What can hang from each mark:
lovezu: zise
pokug: kesusu ropa
fepat: danif zimos
danif: fepat kesusu
rimur: zimos
luzaz: zimos
zise: rimur
ropa: pokug
sopa: fepat luzaz
zimos: luzaz rimur
kesusu: danif pokug zimos

Each row was made from one small tree. The marks that hang from a mark follow it in brackets, in alphabetical order. Every link used is in the known rows. Write each row's tree.
(in the rows, 128 means zero)
Known rows:
sopa(fepat(danif) luzaz(zimos)): [132 124 157 143 151 117 144 103 135  46 115  19  81 143 102 171 103 134
 112 211 118 106 142  97 151  51  67]
fepat(danif(kesusu(pokug)) zimos(luzaz rimur)): [103 106 110 128 124  73  80 143 166 156  92  50  93  85 136 129 158 141
 139 117 127 107 106  62 175  73  40]
kesusu(danif(fepat) pokug(ropa) zimos(luzaz rimur)): [142 105 131 118 124  80 115 146 163 169 188  35 122 129 111 181 133 143
 133  92  68 116 167 170 112 141 168]
pokug(kesusu(zimos) ropa): [120 147 141  97  94 101 122 187 136 160 174 127 154 138 101 137  63 165
 127 119 120 154 156 180 104 150 159]
fepat(danif zimos): [127  85 145 128 137  76 121 168 154 144 113  76  95  89 131 140 175 116
 118 121 122 109  87  82 152 105  49]
ropa(pokug(kesusu(zimos))): [ 95 113 134  95 126 109 141 117 110 160 123 132 180 106 133 145 126 157
 116  98 146 132 132 156 111 112 169]
kesusu(pokug): [148  81 136 121 117 144 109 110 142 155 143  86 148 126 109 136 126 130
 129 103 119 123 141 131 124 123 143]
fepat(danif(kesusu) zimos): [104  91 164 120 133  79  82 158 148 151 110  76 106  89 130 129 158 131
 132 108 119  83  78  80 166 111  43]
pokug(kesusu(danif(fepat) zimos(luzaz rimur)) ropa): [118 174 113  93 122  63 128 188 141 137 177  90 127 137 114 139  69 159
 128 123 104 141 159 187  99 142 151]
fepat(danif(kesusu(pokug(ropa))) zimos(luzaz rimur)): [109 110 122 130 118  76  79 150 173 159 103  50  94  89 135 124 144 145
 144 111 125 112 108  67 172  79  40]
ropa(pokug): [113 108 148 121 138 134 145  90 118 143 116 135 164 108 149 129 143 140
 125  92 148 124 116 127 121 110 146]
rimur(zimos(luzaz)): [100 156 115 175 136 135  91 113 114 154 156 125 127 135 162 157 137 144
 111 154  94 121 128 111 116 128 141]
lovezu(zise): [128 118 136 154 129 118 141 122 116 129  99 156 100 136 129 112 149 137
 164 120 109 158 139  94 152 134 133]
luzaz(zimos): [106  97 142 132  95 121 141 130 147  93 126 105  93 127 118 125 125 145
 127 146 159 133 122 123 137 130 114]
zise(rimur(zimos(luzaz))): [ 78 141 117 174 109 157  57 132 118 135 159 132 110 144 133 136 100 134
 135 143 120 107 148 123 112 109 130]
sopa(luzaz(zimos)): [104 103 134 122 120 134 165 125 145  54 125  72 108 128 108 130 122 138
 121 180 126 129 147  77 147  88 107]
kesusu(danif pokug(ropa) zimos(luzaz rimur)): [157  85 140 114  90  67 131 160 174 169 177  55 117 120 112 183 128 155
 135 100  78 131 173 154 112 127 185]
luzaz(zimos(rimur)): [107 114 107 128  99 102 155 138 143 104  94 115  89 124 121 116 131 136
 127 137 174 151 139 125 145 117 107]
fepat(danif): [155 110 133 128 148 103 124 147 137 134 123  85 113  97 147 148 147 111
 126 145 120 102  91 114 145 107  86]
rimur(zimos): [112 137 138 160 143 130  99 128  96 172 147 140 146 136 151 150 141 125
 106 125  96 113 122 132 111 148 143]
pokug(kesusu(danif zimos(luzaz)) ropa): [127 148 143  91  96  68 128 191 153 132 191  98 126 132 111 146  62 176
 128 134 100 138 151 175  92 143 168]
kesusu(zimos(rimur)): [116 121 104 127 109  95 142 157 123 176 111 137 136 123 119 174 159 130
 124 119 118 151 165 151 139 130 160]
zise(rimur(zimos)): [ 86 128 132 165 113 154  63 141 105 147 155 144 123 142 126 133 103 121
 132 123 121 102 144 137 109 123 132]
fepat(danif(kesusu) zimos(luzaz rimur)): [ 94 128 106 132 130  66  88 151 161 142  86  70  85  88 145 126 158 139
 139 130 131 109  99  61 177  76  33]
danif(kesusu(pokug(ropa))): [118 112 177 115 106 147  57 109 137 162 153 101 161 133 113 110  83 157
 156  83 114  94 125 133 138 143 129]
fepat(danif(kesusu) zimos(rimur)): [106 109 128 118 136  60  96 166 142 162  78  87 104  88 135 120 163 121
 134 101 133 102  94  81 175  97  36]

Which tree is each row?
[135 106 143 123 121 101  77 140 151 171 135  63 130  99 137 161 129 142
 145 124 103  93 110 120 159 109 100]
fepat(danif(kesusu(pokug(ropa) zimos(luzaz rimur))))
[129 102 110 126 139  58 137 179 149 154  81  84  90  85 135 132 180 106
 119 112 136 127 105  83 162  91  42]
fepat(danif zimos(rimur))
[122 116 152 110 164  75 128 147 130 111 153  79 105 124 123 129 151 112
 119 100  94  87 108 141 115 150 108]
kesusu(danif(fepat(zimos)))
[ 99 119 140 180 118 137  95 132 100 143 117 165  98 147 128 113 132 132
 165 116 104 139 150 100 139 130 136]
lovezu(zise(rimur(zimos)))
[130 166 139 150 148 102  83 101 119 134 110  70 104 141 124 178 107 142
 130 160 114 103 132 145 148  85  94]
sopa(fepat(danif(kesusu(zimos(luzaz rimur)))))
[183  72 185 101 115  96 126 146 160 140 186  61 127 125 109 131 102 132
 134  81  88 100 132 151  97 146 156]
kesusu(danif pokug(ropa))
[116  86 133 115 130  68  87 157 148 175  85  67 113  85 125 123 163 121
 135  88 129  99 100  82 171  93  42]
fepat(danif(kesusu(pokug)) zimos(rimur))
[148  85 136 124  89 115 121 154 151 209 153  97 156 128  97 170 129 142
 134  79 104 153 182 162 128 140 173]
kesusu(pokug(ropa) zimos(rimur))
[122 160 116  94  97  89 133 193 134 166 152 133 151 135 104 130  67 157
 129 114 130 167 168 181 109 141 154]
pokug(kesusu(zimos(rimur)) ropa)
[ 56 177 110 131 153 132  53 101 112 156 134  96 147 137 130 146 129 146
 145 112 103  94 134 150 158 144 116]
danif(fepat kesusu(zimos(luzaz rimur)))
[131 140 131 139 168  92 146 125 129  84  87  36  90 135 100 161 129 117
 109 176 106 122 156  79 156  39  46]
sopa(fepat(danif zimos(rimur)) luzaz)
[122  91 145 116 124  71  86 164 156 177  98  67 113  89 125 119 148 125
 139  82 127 104 103  86 168 101  42]
fepat(danif(kesusu(pokug(ropa))) zimos(rimur))
[ 68 131 140 128 142 154  29  82 126 169 168  60 164 137 114 157 124 154
 145  99  87  76 132 152 150 151 132]
danif(fepat kesusu(pokug zimos(luzaz)))
[146  69 170 126  85 135 106 145 157 199 186  87 162 130  94 179 124 154
 132  87  91 135 165 162 120 154 180]
kesusu(pokug(ropa) zimos)
[110 143 100 122 146  59 135 150 135 135 148  75 101 124 132 184 162 131
 122 132  82 114 150 159 125 133 156]
kesusu(danif(fepat) zimos(luzaz rimur))
[ 92 133 113  91 151  82 145 116 120 130 114 104 149 103 143 118 127 147
 115  93 148 124 123 138 110  97 132]
ropa(pokug(kesusu(danif(fepat(zimos(luzaz rimur))))))
[128 164 133  82 137  66 130 190 136 125 165  97 127 134 109  96  64 140
 125  97 120 132 137 173  97 146 114]
pokug(kesusu(danif(fepat(zimos(rimur)))) ropa)
[154  79 185 106 142  96 108 144 158 142 194  37 127 128 102 126 121 123
 128  61  81  90 125 152 103 159 121]
kesusu(danif(fepat(zimos)) pokug(ropa))
[ 97 115 142  86 153  88 142 119 112 133 126 107 162 104 135 118 126 143
 112  84 141 112 113 148 105 114 137]
ropa(pokug(kesusu(danif(fepat(zimos)))))
[139  89 171 117 122 108  74 143 143 175 148  65 142  99 131 162 128 138
 142 113  98  80  98 128 153 126 105]
fepat(danif(kesusu(pokug(ropa) zimos)))
[112 171 116 159 135 102 113 104 134 118  98  93  83 156 107 147 117 145
 121 144 137 148 161 123 135  81  86]
sopa(fepat(zimos(luzaz rimur)))
[124 105 141 120 110  65 136 154 151 127 168  86 100 117 128 195 152 156
 124 148  76 109 139 142 115 134 179]
kesusu(danif zimos(luzaz))
[130 158 119 158 149  85 111 117 139 122  94  62  73 133 121 161 130 132
 119 156 129 128 135 114 147  66  56]
sopa(fepat(danif zimos(luzaz rimur)))
[119 124 128 125 133  92  87 142 136 156 114  82 119  96 148 162 142 137
 140 143 110  92 101 113 164 104  96]
fepat(danif(kesusu(zimos(luzaz rimur))))
[124 125 148 135 145 112 121  95 130  69  96  12  95 140  98 159  95 137
 124 188 121 100 151  97 163  44  63]
sopa(fepat(danif(kesusu(pokug))) luzaz(zimos(rimur)))
[122 130 146 132 161  99 110 111 129  99  91  21 107 134  94 156 116 128
 121 159 101 100 154  78 164  43  47]
sopa(fepat(danif(kesusu(pokug)) zimos(rimur)) luzaz)
[ 86 125 173 121 139 155  33 102 124 184 180  72 179 143 104 147 108 147
 148  70  85  76 132 171 142 175 131]
danif(fepat kesusu(pokug(ropa) zimos))
[129 147 144 160 147  96 100 109 143 115 117  57  75 136 117 167 126 140
 117 161 119 116 124 114 141  75  60]
sopa(fepat(danif zimos(luzaz)))
[130 157 156 151 146 112  75  97 122 130 125  66 105 142 122 182 105 147
 130 164 107  93 124 145 144  92  96]
sopa(fepat(danif(kesusu(zimos(luzaz)))))
[ 63 151 150 124 155 140  48 105 103 162 153 101 163 139 120 148 129 140
 141  97  94  75 122 163 150 170 122]
danif(fepat kesusu(zimos))
[131  96 108 116 135  75 115 133 148 163 163  34 121 121 114 192 159 133
 124 106  73 109 165 162 120 128 169]
kesusu(danif(fepat) pokug zimos(luzaz rimur))
